Known rows, with every step that occurs
B > C: [  1 -10  11   6  -3   2  -1  -4  -3   5  -8 -10  -3  -2   9   1   1   7
   7   3]
L > D > Y: [-10  -1   3  11   5  10  21   2  -6  26  -6 -13   4  -2  -1 -10 -27  18
  -4  -9]
Z > L: [-3  2 -3 -5 -2 -8  7 -9 15 -4  8 -1  5 -3  2 -3 -1 -3  6 -9]
D > A: [-3 -1  4 -7 -5  6  3  7  5  1  1 -4  0 -5 -6  9  0 -7 -5  3]
B > Z > S > Y: [ 13   1   5  12  12   5  16 -15 -20   6 -15  -6   4  16  18   9  -4  18
  -7 -14]
B > C > Z > L > D > Y: [-23 -13  19  16   8  12  31 -23   6  21  -3 -31   7 -13  19 -13 -21  37
   3 -21]
Y > D > A: [  0 -11   8  -7   4  18   2  12  11  12   7  -4   5   0  -1  11 -10  -5
   2  -4]
B > C > Z > S > Y: [  8  -7  11  16   8  13  12 -21 -18   9 -18 -21  12   6  27   6  10  30
  -7 -15]
C > B: [-4 -3 -8  0 -1 -2  9  2  7  0  3 15 -3 -4 10 -9  0 -2 11 -2]
C > Z > S > B: [ 12   1  16   1   6  15   4 -16  -5  13 -12 -11  17   0  15   5   3   9
 -19 -14]
B > Z > L: [ -9  -5  10   3   6  -7  13 -19  10  -7   5  -4  -4   0  12   1  -7   7
   8 -11]
C > Z > L > D: [-21  -3   7   7   9   5  18 -18  11  10   5 -11  10  -7   5 -15   0  24
   1 -19]
C > B > Z > S > Y > D > A: [  9 -12   5   5  15  20  25  -2   1  18  -4   5   7  12  26  11 -14  10
   7 -20]
S > B > C > Z > L > D > A: [-16 -16  29   2  -9  19  14 -13  12  24 -12 -32  11 -15  10   1   3  21
  -2 -11]
S > Y > D > A: [  4  -6  -2  -2   1  20   6  13   3  14  -1 -12   7   7   4  15  -4   5
   1  -4]
B > C > Z > S: [  5  -9  21  11  12  10   7 -21  -9   7  -9 -13  11  -2  22   2   3  19
  -5 -15]
Z > S: [ 15   5   1   0   7   1   4  -5  -4   8  -3   3  13   5   4   0  -3  -3
  -7 -11]
L > D > A: [-10  -2   7   0  -2  10   9  11   1  19  -3  -7   4  -4 -12  -1  -6   4
  -4  -2]
S > Y > D: [ 7 -6 -5  4  5 15  4  6 -3 12 -2 -7  6 11 10  5 -4 13  6 -8]
Z > B > S > Y > D > A: [  7 -15   4 -11  10  23   7  13   1   7  -3  -5 -10   4  13  17  -6  14
  13  -5]
Z > B: [ 2 -3  3 -5 -2 -1  0 -6  4  4 -2  3  0  3 12  6  0  9 10  7]

Rows
[ 12 -12   2  11  19  15  23  -9  -4  17  -5   9   7  16  32   1 -15  17
  14 -23] -> C > B > Z > S > Y > D
[ 22   4   7  -5  -3   7   0  -4  -5  18 -14  -4  16   5   7   6  -3  -6
 -13  -9] -> Z > S > B
[ 22  -6  18   1  -7   8  -3  -8  -9  23 -22 -14  13   2  16   8  -1   0
  -6  -6] -> Z > S > B > C
[ 19  -2   0  -2   8  21  10   7  -2  22  -5  -8  20  11   8  15  -8   2
  -8 -15] -> Z > S > Y > D > A
[  9  -2  14   6  15   1  11 -16 -10   3  -7   1   3   9  14   5 -10   6
  -4 -13] -> B > Z > S
[ -3  -9   5   3  15  13   9 -10 -10 -11 -10  -6 -15   0  23   6   8  35
   5  -6] -> C > Z > B > S > Y
[ -1 -18   9   1  23  25   9  -6  -4   0  -3  -6 -10   4  27   6  -1  36
  13 -13] -> C > Z > B > S > Y > D
[-14  -2   6   1   6   0  10 -22  15  -9   9  -8   6  -8  11  -4   5  12
   0 -14] -> C > Z > L
[ -1 -14  27   5  -5  16  -1 -15  -5   9 -18 -24   1  -8  20   6   8  19
  -3  -1] -> S > B > C > Z
[ -8 -12  15  -3  18  10   5 -11  -2 -11  -1   1 -16  -7  18   2   2  23
   7  -5] -> C > Z > B > S
[-11 -14  20  11   5   9   2 -16  -4   0  -7 -17  -2  -8  17   1   7  23
   1  -3] -> B > C > Z
[  3  -9   6  -9  10   2   1   1  -2  -8  -3   8 -18  -2  10   3  -3   8
  13   1] -> Z > B > S
[ 16  -8   9  11  20  17  15 -10 -12  16  -8  -6   9  20  23   9 -14  18
   1 -21] -> B > Z > S > Y > D
[-13 -12  16   6   3   1   9 -26  10  -5   1 -17   3 -11  20  -3   6  19
   7 -11] -> B > C > Z > L
[  7  -5  -5  -3   6   4   6   2 -10  -5 -10   0 -17   6  14   6   3  20
  11  -1] -> Z > B > S > Y
[-20 -10   4   9   7  -4  28 -15  14  10   3   9  -3  -2  15 -19 -13  16
  21 -18] -> C > B > Z > L > D
[ -5 -12  23   2  -7   8   5 -23  11   5  -9 -25   6 -11  22   3   7  16
   2  -9] -> S > B > C > Z > L
[ -9  -7  11   1   6   6   4 -19   4  -1  -1  -5   2  -2  20   6   6  22
   4   1] -> C > Z > B
